Each row comes from the steps of one path. Every step used is in the known rows, and no mark comes twice. Write the path behind each row, first mark first.
Known rows
milif/dapo/golo/kugu/vakot/mibek/ziveb: 29 -15 31 -18 2 51 40 3 -53 -24 -20 -40 26 -62 -74 -19 76 42 13 -40 33 31 46 94 56 61 15 -16 -32 48 -51 -25 -15 87 40
ziveb/mibek/manu/kugu: 9 -19 -30 21 14 -18 -58 -15 -38 -13 5 22 6 -81 2 -33 27 20 -20 -33 26 -9 -28 14 7 28 6 2 -10 14 2 -28 6 2 24
mibek/vakot/dapo/milif/kugu: 30 -40 8 -16 -14 15 25 -39 -47 30 6 -55 37 -17 -36 -4 36 36 28 -67 -15 13 -10 63 18 40 -5 2 -16 -7 -11 -28 -31 12 -25
mibek/manu/kugu/boti: -4 -30 -45 8 1 6 -10 24 -44 -17 25 20 11 -67 -3 -14 25 27 20 -42 54 7 -26 24 32 56 -10 -15 -42 13 14 -21 50 30 4
mibek/ziveb: -7 13 -6 2 28 -19 -9 -1 -2 -4 21 -24 3 -41 6 15 28 2 27 14 16 24 -8 27 12 10 22 2 -15 1 -5 -13 -26 9 21
vakot/mibek: 15 4 1 1 2 9 33 -2 -19 9 -18 5 0 -20 -4 -17 -1 7 -24 -33 2 -24 32 -12 11 21 12 -2 20 29 -25 -18 -5 -3 -25
bapelin/dapo/milif/kugu: -3 -49 -6 -13 -7 22 25 -14 -33 12 -12 -28 -11 14 -45 -19 22 45 21 -12 -19 35 -42 49 7 31 -27 -20 -6 -18 10 14 10 27 -1
vakot/mibek/ziveb/kugu/nevuge: 30 35 14 31 14 19 9 -26 -27 -68 52 14 -1 -80 22 -33 30 15 -9 -33 59 8 33 11 31 40 10 14 24 12 8 -21 15 16 -7
golo/dapo/milif/kugu: 13 -31 4 -39 -24 28 20 -28 -39 -19 -23 -21 12 20 -64 -23 32 18 19 12 0 24 -26 95 5 8 -40 -56 8 3 18 -7 3 20 -5
nevuge/dapo/vakot: -15 -23 25 36 1 11 24 10 -16 -11 -17 -8 -14 18 -4 -6 39 35 -23 -10 -12 5 -19 5 -17 6 -27 38 -17 -27 -22 -3 -3 31 18
ziveb/kugu/bapelin: 30 -1 -5 39 -16 20 -5 -22 -6 -48 39 54 11 -2 22 -37 19 12 -30 -22 42 -10 5 -19 18 -2 -10 15 9 -22 10 13 35 6 -9
mibek/vakot/dapo: 36 -5 12 3 12 5 2 -18 -12 16 26 -35 10 -38 -2 33 13 -8 10 -67 -6 7 23 3 27 20 28 31 -21 16 -21 -32 -32 4 -3
kugu/bapelin/dapo/ridos: 6 -19 0 12 -2 71 37 -2 2 -33 11 9 -20 22 -18 12 45 16 0 -31 -7 39 -52 -17 51 25 -2 6 -2 -3 -35 22 36 56 40
manu/mibek/vakot/kugu: 18 -14 -20 6 22 32 -16 -2 -59 15 37 -21 8 -71 -4 2 8 -2 0 -66 8 -11 3 -3 8 44 21 3 -1 18 -32 -54 -6 4 -49
kugu/nevuge/dapo: -5 5 22 40 5 12 2 10 -4 -68 22 12 -9 -22 5 13 11 20 -19 -5 25 -8 -12 -15 32 15 -25 13 -26 -6 25 16 63 27 24
ziveb/mibek/vakot/dapo: 42 -8 8 18 12 7 -33 -54 -15 5 18 -8 10 -56 12 -2 25 -6 -24 -58 -14 -6 35 -4 32 13 45 42 -20 15 -29 -29 -37 -6 7
milif/kugu/vakot/dapo/golo: 63 -43 36 -24 -30 38 41 16 -38 -30 -4 -45 49 8 -46 -28 42 62 -11 -75 7 5 35 42 24 36 -42 -3 -54 3 -22 16 13 59 -3
nevuge/dapo: -9 -13 12 34 8 -1 4 12 -9 -19 -6 8 -10 -7 -4 3 6 16 -22 1 0 -9 -10 -3 17 -5 -10 22 -26 -12 -1 4 29 9 12
bapelin/dapo/vakot: -5 -23 12 10 13 25 24 5 -5 5 0 -25 -49 21 -11 10 35 19 -3 -25 -26 43 -20 -8 -17 18 -13 25 -3 -12 -26 7 -19 42 25
milif/kugu/vakot: 25 -32 -1 -30 -24 4 -3 4 -31 -13 24 -4 63 11 -17 -38 17 59 -1 -24 21 -8 17 12 5 16 -33 -19 -51 -14 6 18 25 37 -12
manu/kugu/golo: 5 -25 -29 19 23 14 -11 33 -35 -55 32 -5 32 -34 -11 -7 8 8 -19 -25 13 14 -25 0 7 38 -34 -25 -15 24 22 17 44 22 -15
nevuge/dapo/golo/kugu/ridos: 5 -25 37 29 32 68 57 47 -21 -48 -26 -6 -3 -8 -71 -11 21 19 5 1 10 29 -19 44 43 1 -27 -17 -28 -2 1 16 57 63 47
golo/dapo: 21 2 5 -17 5 19 -1 -8 -8 -37 0 -4 -17 -2 -33 16 10 -26 -1 11 8 13 6 33 13 -14 -5 -25 1 26 5 -10 2 18 17
bapelin/dapo/golo/kugu: 12 -14 31 6 19 63 50 33 -15 -16 -22 -30 -61 -17 -65 19 21 6 13 -15 -11 51 -11 40 13 2 -1 -24 -1 35 -15 8 2 59 61
milif/dapo/ridos: -1 -35 7 -24 -24 36 8 -37 -10 -3 -39 -4 7 26 -36 -22 33 17 22 1 -30 29 -14 64 47 36 -17 14 6 -11 -38 1 8 38 7
manu/kugu/bapelin/dapo/golo: 15 -38 -30 37 8 42 33 36 -29 -51 19 -5 -40 -30 -34 10 51 36 -23 -50 13 31 -51 -14 19 57 -29 -13 -12 12 -13 29 51 65 30
ziveb/kugu/nevuge: 25 20 20 32 -13 26 -17 -24 -8 -79 48 31 -3 -17 22 -31 0 7 -17 -12 41 9 13 -8 8 11 -21 10 20 -19 37 12 46 10 -4
nevuge/dapo/milif: -28 -25 15 42 -2 21 14 -7 -30 -10 -24 -13 -5 17 -27 -1 23 20 -21 2 -14 11 -46 30 10 7 -15 10 -1 -24 4 -2 17 10 10
manu/mibek/vakot/kugu/nevuge/dapo/bapelin: 18 -23 18 41 16 74 14 10 -64 -38 54 -14 -11 -88 3 18 66 37 -25 -82 35 -7 -18 -27 29 65 -16 18 10 0 -31 -33 53 63 -9
mibek/vakot: 3 5 -16 1 1 -10 -7 -6 -1 32 26 -19 15 -31 6 14 19 8 16 -19 -4 13 -2 5 4 3 23 16 -24 -1 -11 -19 -29 2 10
bapelin/dapo/nevuge: -1 -21 31 6 5 43 18 2 -17 -15 13 -11 -64 -15 -3 17 23 3 -3 -10 -34 47 -29 2 5 26 -11 -6 23 -4 0 0 2 39 13
kugu/vakot/dapo: 45 -16 32 2 -6 31 -6 -4 -30 -38 26 -25 34 6 -10 14 10 -1 -23 -70 15 -1 36 -17 30 27 3 15 -30 10 -14 -5 19 29 -7
vakot/kugu: 20 10 13 1 15 20 16 15 -28 -8 19 -6 1 -4 -6 1 -24 -2 10 -37 16 -15 14 1 11 4 -14 -2 9 12 -3 -26 10 10 -40
milif/dapo: 1 -26 -7 -18 -12 -9 -15 -29 -1 2 -21 9 5 -4 -20 -11 12 11 12 4 -3 2 17 38 33 31 -8 13 -19 -8 -7 6 6 14 0

Write each row's path
7 20 -4 3 27 -6 27 -2 -19 10 4 -19 2 -63 3 -3 32 8 5 -20 18 -2 21 16 24 30 33 5 5 30 -30 -33 -29 6 -4 -> vakot/mibek/ziveb
12 -9 -13 33 18 53 37 -8 -42 6 57 -30 0 -18 -23 34 36 16 14 -84 14 31 -49 1 48 41 10 9 -17 -1 -16 -26 6 40 -7 -> mibek/vakot/kugu/bapelin/dapo/milif
13 -18 -13 6 4 3 31 15 -54 18 -15 -21 -1 -57 -13 -25 50 43 -10 -91 23 -6 -17 18 -21 66 -17 12 17 28 -39 -55 -20 33 -9 -> dapo/vakot/mibek/manu/kugu
40 -25 9 -45 -31 36 33 -13 -69 -8 -11 -33 65 -23 -75 -40 64 49 2 -66 37 9 1 96 35 38 -20 -46 -33 33 -9 -37 4 48 11 -> golo/dapo/milif/kugu/vakot/mibek/manu
-2 4 29 48 -9 32 36 33 -2 -70 -7 -13 -15 -18 -15 5 41 43 -22 -9 14 10 -19 13 26 17 -38 14 -30 -4 8 30 51 48 47 -> kugu/nevuge/dapo/golo
7 18 25 70 20 8 -20 -11 -20 -99 59 15 -11 -64 23 -10 36 23 -11 -2 58 23 -5 20 40 15 -7 38 -20 -31 33 4 48 30 32 -> mibek/ziveb/kugu/nevuge/dapo
43 -3 14 11 37 55 37 -26 -38 -62 24 -6 -1 -31 -31 -57 64 -1 1 -27 33 50 26 59 25 30 -5 7 20 -1 -17 -38 -5 51 -5 -> golo/dapo/vakot/mibek/ziveb/kugu/ridos
53 -47 47 6 -9 60 -6 5 -83 -75 46 -26 0 -22 -11 5 31 12 -31 -90 0 15 -5 2 7 76 -41 -22 23 17 -4 -28 37 61 -38 -> manu/kugu/vakot/dapo/nevuge
5 -34 -17 -8 -35 19 33 -22 -26 -10 -2 7 46 21 -20 -35 49 55 5 -15 21 -9 -39 37 15 28 -37 -36 -5 -18 12 18 23 18 -16 -> dapo/milif/kugu/bapelin
47 -6 16 23 -20 37 5 -18 -47 -35 33 26 33 -9 0 -63 5 22 -59 -61 31 -11 55 -20 11 17 1 20 10 1 -12 -16 25 17 -33 -> ziveb/kugu/vakot/mibek
25 4 17 25 27 38 3 -10 -25 -85 47 -24 16 -28 -15 -25 81 0 -5 -2 30 75 4 81 3 0 -17 8 -18 2 10 -2 -23 50 34 -> mibek/ziveb/kugu/golo/dapo/vakot
13 13 36 36 13 68 36 11 -37 -50 47 -28 11 -25 -12 20 26 33 18 -68 11 16 -30 15 63 27 -23 28 -20 -3 -24 -32 43 62 3 -> mibek/vakot/kugu/nevuge/dapo/ridos
14 7 62 37 13 64 66 15 -42 -64 -11 0 -28 -32 -27 -4 37 29 -21 -56 32 -11 11 5 13 39 -26 -10 19 41 -17 -28 31 60 14 -> golo/kugu/nevuge/dapo/vakot/mibek
29 11 41 -3 18 57 57 31 -49 -26 2 -46 22 -55 -55 -8 63 29 3 -46 38 25 30 56 27 32 22 -29 -13 54 -45 -30 -21 71 42 -> dapo/golo/kugu/vakot/mibek/ziveb
5 -18 5 14 8 30 39 29 2 -1 -17 -31 -47 -3 -37 8 29 21 -5 -15 -25 48 -19 14 8 10 -7 13 -19 3 -18 28 -1 39 48 -> bapelin/dapo/golo
18 4 25 9 -6 57 56 27 -4 -37 -8 3 -2 -14 -42 3 43 18 2 -17 30 11 -9 30 17 3 -10 -38 -1 34 -10 9 17 50 44 -> dapo/golo/kugu/bapelin
46 15 3 19 36 41 14 -10 -37 -84 40 -1 23 -75 -25 -32 45 -16 -27 -21 44 37 44 62 47 7 15 -10 -8 45 6 -17 1 25 8 -> vakot/mibek/ziveb/kugu/golo/dapo
17 -14 24 14 29 44 42 20 -34 -4 17 -32 -46 13 -16 11 8 17 7 -65 -8 29 -8 -3 -5 24 -25 23 4 -4 -30 -20 -12 52 -16 -> bapelin/dapo/vakot/kugu
11 -13 23 -4 24 69 53 35 -15 -30 -18 -16 7 -2 -62 -17 16 5 29 -1 12 38 -4 47 26 9 -17 -39 -5 11 3 11 29 49 33 -> dapo/golo/kugu/ridos
23 3 13 18 3 38 47 11 -25 -22 26 4 15 18 10 -6 35 29 -1 -67 32 -16 -9 -11 2 24 -35 7 7 -3 -26 -17 6 41 -32 -> dapo/vakot/kugu/bapelin
21 -43 6 -22 -37 37 43 -16 -66 4 -10 -23 66 15 -42 -62 34 66 -19 -54 11 -14 9 35 9 48 -25 -30 -8 4 -14 -11 14 28 -43 -> dapo/milif/kugu/vakot/mibek
8 -27 -27 27 40 39 -40 -23 -42 -57 45 18 15 -69 1 -61 35 -4 -3 0 36 35 -9 18 27 50 17 8 7 -35 4 -10 38 7 -15 -> manu/mibek/ziveb/kugu/ridos
7 -42 5 -19 -38 26 11 -13 -51 -8 5 -27 68 37 -36 -44 35 61 4 -23 9 12 -21 46 -2 30 -37 -31 -26 -28 9 9 18 32 -18 -> dapo/milif/kugu/vakot
8 0 35 -1 -1 48 46 26 -16 -11 -30 -22 -20 -12 -51 1 22 7 14 -5 5 26 -1 54 -4 -8 -11 -33 12 31 -11 -4 -9 37 42 -> dapo/golo/kugu
20 11 -1 5 20 10 12 4 -29 23 46 -26 18 -32 2 15 -7 3 22 -57 10 -2 11 7 14 7 10 16 -17 7 -17 -46 -20 11 -31 -> mibek/vakot/kugu
-14 -15 -21 4 28 5 -37 -9 -33 -13 13 -19 -4 -79 2 -1 45 -1 2 9 14 12 -17 21 2 47 34 -9 1 13 -24 -23 -13 0 4 -> manu/mibek/ziveb
-11 -22 29 28 -4 45 29 5 -17 -22 -27 -3 -8 24 -26 -6 27 22 -11 -5 -29 18 -40 21 32 -2 -18 22 -3 -16 -33 0 27 34 24 -> nevuge/dapo/ridos
18 20 18 46 24 25 11 17 -32 -46 64 -14 11 -56 5 32 4 24 6 -65 36 -11 -2 -9 48 23 -15 29 -44 2 8 -28 44 38 -5 -> mibek/vakot/kugu/nevuge/dapo
7 -34 -30 36 20 77 9 -16 -73 -4 52 -19 -9 -53 -27 17 48 11 -8 -94 9 23 -58 -10 40 76 24 -6 0 7 -32 -35 21 35 -24 -> manu/mibek/vakot/kugu/bapelin/dapo/milif
28 10 19 -17 1 21 48 -1 -25 8 -29 -25 -7 -37 -39 -4 63 11 0 -56 21 14 15 55 1 18 0 0 0 45 -38 -53 -44 38 28 -> golo/dapo/vakot/mibek/manu
16 -17 33 9 -5 35 19 -28 -32 -9 -15 -38 -1 14 -29 13 12 -12 -5 -46 -16 14 -9 32 19 31 0 -2 24 3 -5 -17 -11 -1 -16 -> vakot/dapo/milif
18 -23 -7 29 5 32 -65 -24 -64 -57 62 6 25 -62 11 -50 51 15 -33 -24 43 26 9 9 3 44 24 12 -9 -19 -16 -18 16 21 -4 -> manu/mibek/ziveb/kugu/vakot
9 -18 12 10 -11 4 12 9 -15 -60 15 15 17 -26 -5 -18 16 62 -3 -8 30 -22 -8 13 35 26 -56 -6 -44 -13 31 26 70 34 4 -> milif/kugu/nevuge/dapo
22 -16 -5 18 14 33 -3 -12 -11 -45 31 34 20 7 -1 -59 -10 -1 -3 -7 19 19 11 -1 23 5 -18 16 5 -45 26 11 50 5 -23 -> ziveb/kugu/ridos
19 -20 -20 1 -2 -4 -37 26 -51 -22 42 -16 44 -48 -13 -4 27 33 -1 -64 49 7 -24 8 7 46 -15 -4 -46 8 4 -25 31 44 19 -> mibek/manu/kugu/vakot
15 -13 17 4 33 54 44 22 -32 -20 19 -19 25 31 -12 -26 5 13 23 -49 13 10 0 3 9 26 -43 7 2 -25 -13 -17 19 42 -45 -> dapo/vakot/kugu/ridos
10 -42 8 -25 -23 15 14 -29 -5 15 -27 2 -8 2 -13 -5 59 28 5 -4 -2 18 6 33 23 32 -17 19 20 -19 -25 7 2 51 12 -> milif/dapo/bapelin
15 -23 -15 1 27 25 3 33 -44 -57 20 -33 25 -49 -44 3 75 10 2 -51 31 51 -38 67 -1 36 -46 -24 -35 38 5 -18 6 63 37 -> mibek/manu/kugu/golo/dapo/vakot
49 -10 23 21 3 67 44 -10 -40 -72 9 6 12 -8 -29 -58 49 1 -56 -47 15 31 40 40 4 12 -28 0 16 30 -12 -12 -3 39 -16 -> ziveb/kugu/golo/dapo/vakot/mibek
